Each row comes from the steps of one walk. Every step used is in the known rows, and no mark comes twice. Write the walk behind each row, first mark first.
Known rows
nonor/tete/gobek/gedad: [-0.16 -0.01  0.16  0.02 -0.15 -0.07  0.19  0.28 -0.08 -0.38  0.23 -0.01
 -0.12  0.14  0.17  0.43  0.04  0.55 -0.24]
gedad/zogo/vefik: [ 0.09 -0.17 -0.12 -0.35  0.02 -0.20  0.11  0.08 -0.06 -0.34  0.25  0.01
 -0.17 -0.16 -0.10  0.07 -0.29  0.31  0.29]
gobek/zogo/vefik: [ 0.18  0.32 -0.07 -0.52  0.21  0.08 -0.18 -0.19 -0.12 -0.28  0.34 -0.09
 -0.19 -0.40 -0.11 -0.08 -0.13  0.30 -0.04]
gedad/zogo: [-0.06  0.11 -0.01 -0.29 -0.08 -0.20  0.29  0.11 -0.08 -0.40  0.22 -0.10
 -0.23 -0.01 -0.06  0.11 -0.17  0.30  0.02]
gobek/gedad/zogo/vefik: [-0.01 -0.44 -0.16 -0.15 -0.05 -0.20  0.36  0.11 -0.25 -0.40  0.07 -0.11
 -0.24 -0.04 -0.04  0.20 -0.12  0.34  0.30]
gobek/gedad: [-0.16  0.01 -0.06 -0.05 -0.03 -0.17  0.24  0.19 -0.11 -0.49  0.18 -0.31
 -0.29 -0.11  0.11  0.17  0.13  0.24 -0.12]
zogo/gobek: [ 0.05  0.12  0.02 -0.16 -0.10 -0.26  0.03  0.41  0.13 -0.22  0.43 -0.30
 -0.31 -0.26  0.15  0.12 -0.19 -0.05 -0.24]
gobek/gedad/zogo/vefik/tete: [ 0.11 -0.16 -0.28 -0.21  0.04  0.06  0.41  0.30 -0.39 -0.43  0.05  0.15
 -0.22 -0.05 -0.05  0.14 -0.27  0.45  0.30]
nonor/vefik/tete: [ 0.15  0.52 -0.11 -0.45  0.32  0.18 -0.06  0.19 -0.17 -0.42  0.53  0.03
 -0.14 -0.17  0.14 -0.04 -0.45  0.17 -0.22]
vefik/nonor/tete/gobek/gedad: [-0.09 -0.10  0.04  0.10 -0.22 -0.11  0.46  0.24 -0.14 -0.50  0.20 -0.09
 -0.16  0.10  0.33  0.43  0.16  0.67 -0.25]
gobek/tete: [-0.03  0.34  0.04 -0.28  0.12 -0.10  0.18  0.09 -0.08 -0.51  0.26  0.01
 -0.11 -0.17  0.21  0.18  0.09 -0.02  0.02]
zogo/vefik/nonor: [ 0.15 -0.07 -0.27 -0.26  0.05 -0.21  0.07  0.10  0.00 -0.51  0.30 -0.14
 -0.16 -0.40  0.16 -0.01 -0.05  0.33  0.14]
zogo/vefik/nonor/tete: [ 0.20  0.00 -0.17 -0.03 -0.05  0.00  0.03  0.10  0.01 -0.54  0.43 -0.07
 -0.08 -0.30  0.12  0.13 -0.29  0.66  0.13]
nonor/tete: [-0.02  0.32  0.08 -0.05 -0.09  0.04 -0.05  0.20  0.05 -0.46  0.46 -0.12
 -0.12 -0.15  0.03  0.18 -0.27  0.54 -0.14]
zogo/vefik: [ 0.08  0.02 -0.17 -0.34  0.13 -0.18 -0.21  0.13  0.06 -0.37  0.36 -0.08
 -0.15 -0.37  0.02  0.00 -0.16  0.20  0.13]
vefik/nonor/tete/gobek/gedad/zogo: [-0.10 -0.26  0.07  0.09 -0.33 -0.12  0.77  0.18 -0.27 -0.46  0.07  0.02
 -0.19  0.30  0.21  0.48  0.04  0.78 -0.09]
nonor/vefik/tete/gobek: [ 0.10  0.41  0.02 -0.59  0.32  0.09 -0.05  0.22 -0.13 -0.25  0.47  0.28
 -0.07  0.00  0.25  0.07 -0.31  0.17 -0.35]
gedad/zogo/gobek/tete/nonor/vefik: [ 0.29  0.23  0.09 -0.09  0.05 -0.05  0.42  0.06 -0.30 -0.33  0.38 -0.01
 -0.19  0.18  0.21  0.23 -0.71 -0.61 -0.10]
tete/vefik/nonor: [ 0.00  0.35 -0.03 -0.11  0.14  0.11  0.54  0.25  0.02 -0.71  0.26 -0.51
 -0.36 -0.18  0.27  0.13 -0.06  0.19 -0.11]
gobek/tete/nonor/vefik: [ 0.16  0.55  0.02 -0.18  0.31  0.08  0.05 -0.14 -0.21 -0.60  0.42  0.00
 -0.07 -0.01  0.23  0.09 -0.45 -0.45 -0.14]
gobek/zogo: [ 0.02  0.58  0.08 -0.43  0.10  0.09 -0.01 -0.15 -0.12 -0.37  0.32 -0.21
 -0.26 -0.27 -0.07 -0.06  0.01  0.30 -0.31]

Write each row's walk
[ 0.20  0.71  0.11 -0.75  0.40  0.35 -0.07 -0.05 -0.33 -0.17  0.48  0.26
 -0.11 -0.03  0.12 -0.02 -0.27  0.26 -0.54] => nonor/vefik/tete/gobek/zogo
[ 0.05 -0.10 -0.19 -0.32  0.17 -0.01  0.08  0.41 -0.21 -0.29  0.13  0.28
 -0.13 -0.10  0.17  0.19 -0.02  0.32  0.02] => zogo/vefik/tete/gobek/gedad
[ 0.01 -0.60 -0.15 -0.20 -0.11 -0.32  0.63  0.15 -0.29 -0.35 -0.05  0.07
 -0.21  0.08  0.21  0.34  0.14  0.46  0.17] => tete/gobek/gedad/zogo/vefik/nonor
[ 0.17  0.24  0.08 -0.02  0.08  0.07  0.79  0.41 -0.06 -0.53  0.26 -0.42
 -0.34 -0.17  0.52  0.39 -0.09 -0.29 -0.06] => zogo/gobek/tete/vefik/nonor
[ 0.02  0.14 -0.01 -0.37  0.27  0.07  0.19  0.27 -0.30 -0.29  0.33  0.13
 -0.15  0.11  0.31  0.22 -0.14  0.17 -0.34] => nonor/vefik/tete/gobek/gedad
[ 0.15  0.02 -0.13 -0.55  0.12 -0.02  0.13  0.31 -0.17 -0.22  0.14  0.52
 -0.07  0.02  0.01  0.11 -0.29  0.42  0.16] => gedad/zogo/vefik/tete/gobek
[ 0.07 -0.39 -0.08  0.03 -0.11 -0.12  0.29  0.21 -0.15 -0.43  0.22  0.04
 -0.09 -0.04  0.29  0.39  0.03  0.69  0.05] => zogo/vefik/nonor/tete/gobek/gedad
[-0.02  0.43 -0.04 -0.44  0.14  0.01 -0.01  0.40 -0.04 -0.30  0.25  0.33
 -0.13 -0.05  0.15  0.10 -0.06  0.31 -0.26] => vefik/tete/gobek
[ 0.12  0.78 -0.22 -0.07  0.13  0.21 -0.04  0.28 -0.11 -0.63  0.24  0.11
 -0.25 -0.10 -0.03 -0.09 -0.50  0.04 -0.19] => vefik/tete/nonor
[ 0.13  0.49 -0.07 -0.17  0.24  0.01 -0.15 -0.07 -0.09 -0.52  0.49 -0.21
 -0.19 -0.05  0.07 -0.05 -0.58 -0.21 -0.30] => tete/nonor/vefik
[ 0.10  0.18  0.23 -0.15  0.04  0.09  0.82  0.39 -0.13 -0.37  0.19 -0.25
 -0.32  0.06  0.27  0.42 -0.31 -0.30  0.08] => gedad/zogo/gobek/tete/vefik
[ 0.05  0.41  0.03 -0.12  0.23  0.19  0.75  0.18 -0.12 -0.75  0.17 -0.31
 -0.24 -0.14  0.41  0.28  0.07 -0.04  0.07] => gobek/tete/vefik/nonor
[ 0.08  0.19  0.09 -0.17 -0.02 -0.20  0.24  0.31 -0.02 -0.29  0.35 -0.08
 -0.18 -0.20  0.31  0.27 -0.08 -0.26 -0.09] => zogo/gobek/tete
[-0.04 -0.16 -0.01  0.05 -0.18 -0.28  0.29  0.45 -0.06 -0.27  0.27 -0.46
 -0.40 -0.12  0.21  0.28 -0.02 -0.02 -0.23] => zogo/gobek/gedad
[ 0.15  0.20 -0.15 -0.53  0.22 -0.01 -0.19  0.38 -0.05 -0.25  0.26  0.44
 -0.06 -0.22  0.12  0.06 -0.19  0.31  0.02] => zogo/vefik/tete/gobek
[ 0.00  0.48  0.18 -0.01  0.09  0.36  0.25  0.32  0.09 -0.60  0.43 -0.37
 -0.21 -0.05  0.08  0.24 -0.40  0.41 -0.11] => nonor/tete/vefik
[ 0.19  0.08 -0.35  0.02  0.06  0.18  0.36  0.23 -0.41 -0.57 -0.02  0.17
 -0.27  0.06 -0.12  0.06 -0.56  0.14  0.24] => gobek/gedad/zogo/vefik/tete/nonor
[ 0.14 -0.23 -0.24 -0.27 -0.05 -0.23  0.37  0.04 -0.15 -0.47  0.19 -0.03
 -0.18 -0.18  0.04  0.05 -0.17  0.45  0.30] => gedad/zogo/vefik/nonor
[-0.01  0.18  0.08 -0.11 -0.16 -0.10  0.19  0.21  0.05 -0.45  0.35  0.05
 -0.09  0.00  0.26  0.30 -0.02  0.67 -0.27] => vefik/nonor/tete/gobek
[ 0.17  0.28  0.16 -0.44  0.10  0.19 -0.24 -0.10 -0.08 -0.18  0.40  0.23
 -0.03 -0.14 -0.03  0.17 -0.22  0.65 -0.18] => nonor/tete/gobek/zogo/vefik
[ 0.09  0.77  0.06 -0.63  0.21  0.26  0.01  0.10 -0.21 -0.22  0.25  0.30
 -0.17 -0.08  0.03  0.01 -0.01  0.41 -0.44] => vefik/tete/gobek/zogo
[ 0.28  0.36 -0.32 -0.17  0.12  0.20  0.09  0.19 -0.25 -0.51  0.14  0.32
 -0.18 -0.03 -0.18 -0.07 -0.75  0.14  0.22] => gedad/zogo/vefik/tete/nonor
